Each row was made from one small tree. The marks that hang from a mark follow it in brackets, in alphabetical order. Every link used is in the known rows. Write each row's tree.
Known rows
musor{teme{belo{pafi{nemad tomi{mosi pofis}}}}}: [-11  -1  -1  17   6   1  -3   5 -13   5   2  -3   0   8   3  11  -5  -3
  13  19  -4 -13  14  -8   5 -13  19 -14   9   9  -1  -5  -1   0 -15   1
 -17 -22]
pada{tomi{vubi}}: [  1  -1  10  14  -8  -4  -9  16 -12  -5   6  -2  -5  16   5  -7 -17   2
  19  -6   5   1  14   0  -3   3   1   6  10   2  10  -4   0  -2  -6  -1
  -4   4]
dito{teme}: [ -3   4  -1  11  -4  -4  -6   6  -5  -2   0 -10  -6  -3  -5  -2   2   2
  12  17  10   0  10  -4  -3   1  17  -5  12  15   3  -4   4  -6   1   0
   6 -16]
teme{belo{pafi{tomi}} musor}: [-11   1   9   6  -1  -2  -1  12  -1  -7  12   2   7   0   9   6  -2  -5
   2  -5   3 -11  11   6  15 -12   5  -6   1  -7  11  -8 -12   1 -15  -6
  -9 -21]
mosi{dito{teme{belo musor}} tomi{pafi}}: [ -9  10  -8   0  -3  -4   0  15   0   1   7 -22   2   0 -13   1   9 -13
   8   5  14   1  12 -15  -3 -13  25   3  13  -1  14   6  -1   4 -21   8
 -20 -38]
belo{pafi{tomi} teme{musor}}: [-11   1   2   4   9  -3  -8   4   1 -18   8  -4   8   1   3   9   7 -10
   9  -8  -1   2  11  -8  11 -13  16  -5   6 -13  18   1  -8 -12 -32   0
 -10 -19]
belo{pafi{tomi{mosi{dito} pilor vubi}}}: [ -9  -3  -4  10  14 -12   2   8 -21  -5  10 -19   4  11  10  10   3 -10
  15  -9  -3   1  -2   2  -1 -21   2   0   5 -18  14  -7   2   5 -22  16
 -21 -14]
belo{pafi{tomi{mosi pofis}} teme{musor}}: [-19   1   5   5  15 -11  -1   0  -4 -18   8 -11   3   6   3  14   5 -15
   7  -6  -8 -14  14  -6  12 -11  20   2   5 -12  15  -3 -11  -4 -32   1
 -21 -27]
seno{tomi{pafi{belo nemad} pilor pofis vubi}}: [ -4  -8 -10  19  16 -13   4  24 -16  -7  14  -8  12  21  14  -6  -5 -10
  20   2 -24 -30  10   7   1 -10  14   7  10   8   8  -3  -5  11 -10   8
 -41 -13]
zela{mosi pilor}: [ -4  10   3  16   7  -5 -15 -15  -8 -13  12  -4  -2   4  14  13  -9   0
  15   8   5  -6   6  21  -8  -3   9 -11 -15  -7  12  25 -10   5  -4  20
  -9  -7]
dito{teme{belo{pafi} musor}}: [-10   7   4  11  -3  -4   0   9   1  -3   8  -8  -3  -9  -3   4   2  -5
   2  15   9  -8  13   1   9  -3  17  -9   8  11   3  -7  -4  -2  -5 -10
   2 -28]
mosi{dito}: [ -7   7   7   5  -4  -6  -5   8 -10  -3   2  -7   7  -4   0   5   8  -5
  11   4  16   7   3  -4  -8 -13  11  -7   5 -16  13   1  -1  -1  -3  12
  -2 -15]
vubi{tomi}: [ -3  -7  10   0   0  -1  -9   8  -5  -3   4  -5   0  14   3  -8 -12   1
   7  -7   0   1  10   0   4   6  12  -3   9   0   7   8  -1   0  -5   7
  -5 -11]
tomi{mosi pafi{belo nemad} pilor pofis vubi}: [-13  -7 -15  38  35 -30  18   3 -27  -2   9 -17  11  16  14  11 -17 -12
  24   8 -37 -57   6  20  -6 -21  11   6   7  -4  -6 -24  -7  17   3  15
 -52 -26]
pilor{zela{mosi}}: [  0   6   7  12  10 -10 -12  -6  -1  -5   1   5  10  -3  -5  10   3   0
  23  11   4  -6   1   4  -3  -4   4   4   3  -1  -2   9 -15  17   4  19
  -3  -1]
mosi{dito{teme} nemad{pafi} tomi{pofis vubi}}: [  0   7 -13   6   0 -17   6  12 -18  -1  10 -35  -4  13 -17  20  10 -24
  11  -4  18  -4  10 -13  -2 -13  24   7  19 -10   3  11  10  -8 -19   4
  -5 -39]
dito{teme{belo{pafi{tomi{mosi}}} musor}}: [-12   5   2  11   0  -5   0   7  -4  -3   8 -12  -3  -7  -3   4   1  -5
   5  14   7 -13  12  -3   8  -2  14  -3   8  11   5  -8  -3   1  -9  -6
  -4 -31]
dito{teme{belo{pafi{nemad tomi{mosi}}} musor}}: [ -8   5   0  13   3  -5   1   7  -7  -2   7 -11   1  -7  -3   6   1  -6
   7  13   8 -16  10  -4   7  -3  15  -4  10   6   4  -5  -3  -1  -7  -6
  -4 -32]
seno{tomi{pilor}}: [ -3   1   5   4   7  -4  -9  18  -7  -6  12  -9   2  14  13 -14   5   2
  16   1  -3  -5  12   0   1   1  12   4   5  12  12   7  -2  12 -11  10
 -18  -5]
pafi{belo nemad tomi{pilor pofis}}: [ -7 -17 -22  13  15  -9  -6   5 -21  -1   7  -2  34  19  19   6 -11   6
  30  -1 -11 -33   6   0  -5 -14  -3  -2   6  -8   9 -11   0  -3  -9  14
 -31 -19]
pafi{nemad tomi{pofis vubi}}: [  2 -10 -11  15   2 -12   4  12 -27  -5   2  -1  10  19   8   7 -10  -1
  25 -10   0 -18   2  -4  -4 -15   2   7  11 -14   5  -7   4 -13  -7  -1
 -15 -11]
belo{pafi teme}: [-11  -1   7   6  11  -3  -6   3   1 -12   4  -3   6  -2   1  14   8 -12
  11   3  -6   5   7  -3   9 -12  21 -14   8  -7  11   3  -7 -10 -22   5
  -5 -10]
pafi{nemad tomi{pilor{zela{mosi}} pofis vubi}}: [  0  -4 -16  18  14 -23   2   1 -25  -4   8  -4  18  18  13  10  -6   0
  30  -6  -6 -23   1   2  -6 -16   0  10   5 -13  -2  -5   1   0  -4   7
 -26 -14]
pofis{tomi}: [ -6 -12   0   8   1  -1  -6  14 -15  -7   0 -13   0  18   2  -6  -4   6
  12  -4   7  -3   7  -3  -8  -5  14   5  10   1   6   6  -6  -1 -13  10
 -13  -7]
pilor{zela}: [ 4  4  7 10  6 -9 -8  5 -3 -4 -1  4 13  1 -3  5 11  0 21  6  3 -2  4 -1
  2 -6  3  2 10 -2 -4  0 -9 12  3 13  1  3]
teme{belo}: [-11  -3  11   8  -5  -1  -5   9  -3   3   5   7   6  -3   7   2  -6   3
  11  10   0  -9   8   5   5  -4   5 -11   5  12   0  -9  -6   0   1  -1
  -1  -9]
vubi{tomi{mosi pafi pilor}}: [ -6  -3   3   9  23 -13   0  -1 -12  -1  11 -22   1  17  10 -11 -10  -3
  10  -4 -18 -16   8   9   0   1  18   0   7   2   4   2  -4  16  -7  22
 -33 -21]
pilor{zela{mosi{dito}}}: [ -2   9   6  10   9 -12 -12  -5  -3  -4   1   1  14  -7  -7  13   9  -4
  22  11   9  -2  -2   1  -6  -7   5   3   3  -8   2  11 -14  18   3  22
  -4  -7]
vubi{tomi{mosi pafi{belo} pilor{zela}}}: [ -7  -7  -1  12  27 -13  -5   0 -10   0   9 -15  15  13   7  -6  -8  -4
  16   1 -24 -23   8   7   2   1   9   2  10   4   1   0  -8  25  -6  28
 -36 -19]
zela{mosi{nemad tomi} pilor}: [  3  12   0   9  10  -5 -16 -13  -9 -10  14 -16  -2  12   5  19  -7  -4
  19   0   7  -8   7  11  -4  -2  15  -8 -10 -10  12  37  -8   8 -10  23
  -6 -13]
pilor{zela{mosi{tomi{vubi}}}}: [  0   4   2  11   8  -9 -11   0  -1  -3   1   3   6   2 -11  12   0  -1
  26   5   5  -5   4   0  -3  -4   2  12   7   0  -1  11 -12  17  -2  16
  -5  -3]
tomi{mosi pafi{belo} pilor pofis vubi}: [-21  -6 -11  35  30 -30  16   4 -21  -3  11 -19   3  15  14   6 -17 -11
  19   8 -38 -50  11  23  -4 -18   8   9   5   6  -3 -30  -7  20  -2  14
 -51 -25]
musor{teme}: [ -3   5   1  18  -2   5 -11   5  -5   1  -2   1  -7   6  -1   1  -3   6
  14  17   6   2  18  -7  -3 -10  20 -13   9  11   2  -2   1  -5  -6   2
  -1 -10]

Which tree is each row?
[ -9   0 -11  21  22 -10  -6   1   0  -9  12  -5  19   3  16  -5  -2  -2
  18   7 -22 -20  12  14  -2 -17  15 -11   3   4   8 -12  -9   4  -9  16
 -33 -17] -> tomi{pafi{belo{teme{musor}}} pilor}
[ -5  -4  -8   6  19  -7  -7   0 -11 -11   7  -7  19   6  11  13   9  -9
  21  -4  -8   0   2  -7   4 -17  17 -12   8 -17  11   4  -1 -13 -27  10
 -18 -15] -> belo{pafi{nemad tomi{pilor}} teme}
[  1   0 -13  21  19 -19   0   3 -32   0   6 -10  22   6   6   9   1  -3
  34  -6   1 -18  -3  -8 -12 -16  -5  10  10 -20   1  -5   6   8  -4  16
 -24 -14] -> pafi{nemad tomi{mosi{dito} pilor{zela} vubi}}
[-15   3  -3   1  -9 -12   4  18 -10  -3   3 -16  -4  14  -9  11  -1 -11
  12  -7  12  -2  14 -11  -5 -14  12  13  10 -12  10   0   3   1 -17   3
 -16 -25] -> mosi{dito tomi{pofis vubi}}
[ -5   4   3  22  18 -28   5   5 -18  -4  13 -20  -1  24  11  -5 -11  -9
  21  -1 -20 -27  13   9  -2  -3  10  16   8   3  -1 -12  -6  22  -9  11
 -41 -11] -> pada{tomi{mosi pafi pilor{zela} pofis vubi}}
[-11  14  -5  18  31 -38  16 -10 -24   0  14 -44   3  11   7   8  10 -21
  10  12 -19 -38   3   9  -4 -17  35  -2   5  -6  -2  -7  -2  22  -3  23
 -43 -45] -> tomi{mosi{dito{teme} nemad} pafi pilor pofis}
[-16  -6   1  16   4   4 -17   6   6 -11   1  13  18  -9   0   7  -8   3
  18  10  -4 -19  19  -1   3  -3   4  -9   7   6  11  -9 -11  -5  -6   2
  -3 -13] -> pafi{belo{teme{musor}}}
[-10   5   0  10  -4  -3  -2  10  -2  -4   9  -9  -1  -6  -1   2   2  -4
   3  12   9  -7  13  -2   9  -3  14  -6   9  11   6  -8  -2  -4 -10  -9
  -1 -29] -> dito{teme{belo{pafi{tomi}} musor}}
[ -4  -8  -7  27  23 -18   6  10 -30  -6   9 -29   0  19   6  -3  -7  -4
  18  -6 -14 -23   3   7 -10 -13  16   9  11   0  -2  -2  -3  12 -11  18
 -34 -16] -> pofis{tomi{mosi{nemad} pafi pilor vubi}}
[-14   2   5   4  13 -14  -5  -2 -13   1   9 -24  -1   7   4  -6  -6  -3
   8   2  -2 -10  11  -1  -2   7  14   1   6   1   5   3   4  14  -5  15
 -20 -30] -> vubi{tomi{mosi{dito{teme}} pilor}}
[  0  -8  -3   6  19 -11   7   5 -23  -4   4 -16   9  19   7  14   2 -11
  17  -7  -4 -13  -4  -1   3 -18  13  -2   8 -24  11   3  -6   1 -19  16
 -22 -16] -> belo{pafi{nemad tomi{mosi pofis}}}
[-10   0   0   9  -3  -2  -2   9  -4   2   5  -9  -1  -7  -2   5   2  -5
   8  20   4  -3   7  -1   6  -2  16 -12  11  17   1  -6   1  -3  -5  -2
   2 -21] -> dito{teme{belo{pafi}}}
[-11  -5  -8  19   8 -15  -5  10 -19  -8   7 -14   5  12   4   1  -3   1
  18  -3   2  -7   5   4 -13  -9   5  12   6  -2  -1   2  -3  10 -10  12
 -23 -11] -> pofis{tomi{pilor{zela{mosi{dito}}} vubi}}
[ -5  -7  -3  20  11   4 -13   5  -2  -8  -2  16  30  -8   0  13  -9   1
  26  10  -2 -28  11  -4   0  -7   9 -12  10  -9   7  -1 -11 -10   1   4
  -4 -15] -> pafi{belo{teme{musor}} nemad}
[ -2 -15  -8  20   5  -5   2  21 -21  -9   2 -13  -1  19   1  -7  -9  -2
  13  -7  -5  -6   4   3 -10 -14  14   8  14   1   5   0  -6  -2 -14   9
 -25  -5] -> pofis{tomi{pafi vubi}}
[-12  12 -11  -3  -2  -9  -6   9  -5   2   8 -28   0   5  -5   1  11  -4
  14   5  18   7  14 -15  -9  -9  19   3   9  -1  11   6  10   4 -18  11
 -15 -33] -> mosi{dito{teme} tomi{pilor}}
[-12  14 -12   1   3 -11   1  11  -1   1  13 -27   5   2  -3  -1  10 -10
   9   5   9  -3  14  -9  -4 -15  24   1   8   0  11   3   2   8 -21   9
 -29 -42] -> mosi{dito{teme{belo musor}} tomi{pafi pilor}}
[-10   2   3  17  -1   6  -8   8  -4   4   3   3  -3   2   2   8  -3  -1
   9  20   0   0  15  -5   6 -13  19 -20   8  13   0  -4  -1  -2 -12  -1
  -6 -16] -> musor{teme{belo{pafi}}}
[-17  -2   0   5  22 -16  -3  -5 -12 -11  10 -19   8   9   9  15   8 -15
  14  -3 -16 -12   8  -5  10 -13  19  -5   6  -7  10  -3  -3  -2 -30  11
 -23 -24] -> belo{pafi{tomi{mosi{nemad} pilor pofis}} teme}
[-11  -4   3  20   8 -16   2  12 -20  -3   8 -17   3  17   2  -1 -17 -13
  18   1 -13 -27  12   2  -6  -4   9  12  11  -2  12 -11  -8  13 -12  13
 -36 -17] -> pada{tomi{mosi{dito} pafi{belo} pofis vubi}}
[ -4 -12  -9  16  12   4 -13   3  -4  -8   6   3  13   5   4   7  -2  -5
  17   5   3  -5  10   7  -2  -7   6  -6  10   3   7  -1  -7 -12 -17  14
  -6  -7] -> nemad{pafi{belo{teme}}}
[ -5  -8  -2   0   7  -7   2   9 -14  -7   7 -13   4  20  10   8   4  -9
   9 -10  -3   1   1   2   6 -18  10  -3   6 -14  16  -2  -4  -2 -24  11
 -17 -11] -> belo{pafi{tomi{pofis}}}
[  0  18   4  15   8 -10 -15 -17 -15 -11  15 -15   6  -3   8  22   1 -11
  14   6  12  -4   0  15  -9  -7  15 -18 -13 -22  13  33  -7   6  -2  25
  -4 -18] -> zela{mosi{dito nemad} pilor}
[ -6   7  -3  26  12 -21  -4   1 -10  -5  10   0   5   0   8   8  -6   1
  24   4  -7 -10   6  16  -5 -11  -5   5   0   1  -7 -10  -2  13   6   7
 -10  -3] -> tomi{pilor{zela{mosi}} vubi}
[ -5  -1  -3  13  12  -5  -3   8  -8 -17   6   1  13   0   2  16   3 -13
  16 -10  -2  -5   6  -8   8 -18  14  -5  10 -23  13   1  -5 -17 -26  -4
 -10 -18] -> belo{pafi{nemad tomi{vubi}} teme{musor}}
[-12 -10  -5   5  15 -14   0   5  -7  -4  12 -16  10  24  15  -8 -13  -5
   6  -4 -25 -22  13  13   5  -3  18  -3   6   4   5  -3  -5   8  -9  14
 -38 -25] -> vubi{tomi{pafi{belo} pilor pofis}}
[  3  -6  -8  21  18   0  -4   6  -5  -8   2   5  24   0   2   3  -4  -6
  22   7 -14 -22   4   3  -2 -17  18 -12  12  -8   9  -1 -13  -5  -4  14
 -22 -13] -> tomi{pafi{belo{teme{musor}} nemad}}
[ -7   5  10  19  10 -26   1   3 -22  -3  13 -22  -7  24  12   1 -17  -4
  18  -5  -9 -28  17   7   0   4   9  10   6   1   1  -9   0  13  -4   3
 -22 -14] -> pada{tomi{mosi{nemad} pilor pofis vubi}}
[-16   0   2   2   9  -9  -3   3   0 -19   8  -6   6   7   5  12   7 -14
   6  -8  -5  -6  14  -5  14 -14  20  -2   5 -12  17  -2  -9 -10 -33  -3
 -16 -24] -> belo{pafi{tomi{pofis}} teme{musor}}
[ -8  -6  -5   9  21  -9 -13  -2  -1  -4  11  -7  20   8   7  -5  -8  -4
  16   2 -22 -13   9   8   2   1  13  -4   8   6   3   6  -9  14  -9  22
 -31 -19] -> vubi{tomi{pafi{belo{teme}} pilor{zela{mosi}}}}
[ -7   6  11  16   0 -21   1   7 -23  -2   8 -24  -8  14  -3   5 -11 -12
  15   1   2 -20  14  -5  -2   5  13  11  12  -1   5  -4   1   8  -5   2
 -13 -21] -> pada{tomi{mosi{dito{teme} nemad} pofis vubi}}
[  5   0 -15  15   3  -7  -9   7 -22  -2  11 -22  17  -4  -7  14  11 -17
  17   3  18   1   0  -8  -6 -13  10  -9  17 -10  10   4   9 -11 -10  15
   4 -29] -> mosi{dito{teme} nemad{pafi{belo tomi{vubi}}}}
[ -1 -11 -10  30   7  -3   1  19 -11  -4   3   4  10   3   1   1 -14  -6
  21   2 -17 -14   4  12  -5 -19   1  -4  13   3   7 -17  -6  -2  -1  10
 -19  -3] -> tomi{pafi{belo} vubi}
[ -6   5  -2  11  -1  -3  -1   9  -4  -2   8  -8   3  -6  -1   4   2  -5
   6  12   9 -10  10  -3   8  -4  16  -7   9   6   4  -5  -2  -5  -7  -9
  -1 -30] -> dito{teme{belo{pafi{nemad tomi}} musor}}
[-12   6  10   7  10  -4  -5   3   6 -18   6  -2   4  -4   1  14   7 -12
   5  -1  -2  -1  12  -1  12 -12  22 -11   5 -14  13   2 -12  -9 -22  -2
  -4 -17] -> belo{pafi teme{musor}}
[ -3 -18 -18  11   9   0  -8   6 -14  -6   9  -4  13  21  10   4  -4  -4
  17  -4   2 -10   9   7  -3 -12   0   4   9   0  12  -5  -4 -10 -23  16
 -19 -12] -> nemad{pafi{belo tomi{pofis}}}
[ -5  -6 -16  14  10  -5  -2  17  -5  -1   8 -11   5  18   4  -1 -10   0
  23  -7 -12 -10  14   3  -4 -17   6   6  10   4   7  -7   0   6 -16  12
 -29 -11] -> mosi{tomi{pafi{belo} pilor vubi}}
[ -9  -7  -1  21   6 -12   0  13 -29  -4   1 -26  -3   7  -9   5  -4  -6
  15   0   8 -15   4  -8 -11  -4  13  11  15  -2   1   3   1   5  -8  10
 -13 -21] -> pofis{tomi{mosi{dito{teme} nemad} vubi}}
[ -4   4   2  10   8 -13  -7   0  -1  -4   1   0   4   6 -10  13  -1  -3
  24   6   2 -11   6   1  -1  -5   5  14   6   0  -2   9 -13  18  -3  14
  -9  -7] -> pilor{zela{mosi{tomi{pofis vubi}}}}
[ -2   1 -14  28  20 -31  20   8 -22  -6  12 -13   5  22  18   4  -9 -11
  17  -2 -26 -31   4  21  -4 -26  19   0   6 -10  -6 -17  -1   0   1   3
 -40 -18] -> tomi{pafi{nemad} pilor pofis vubi}
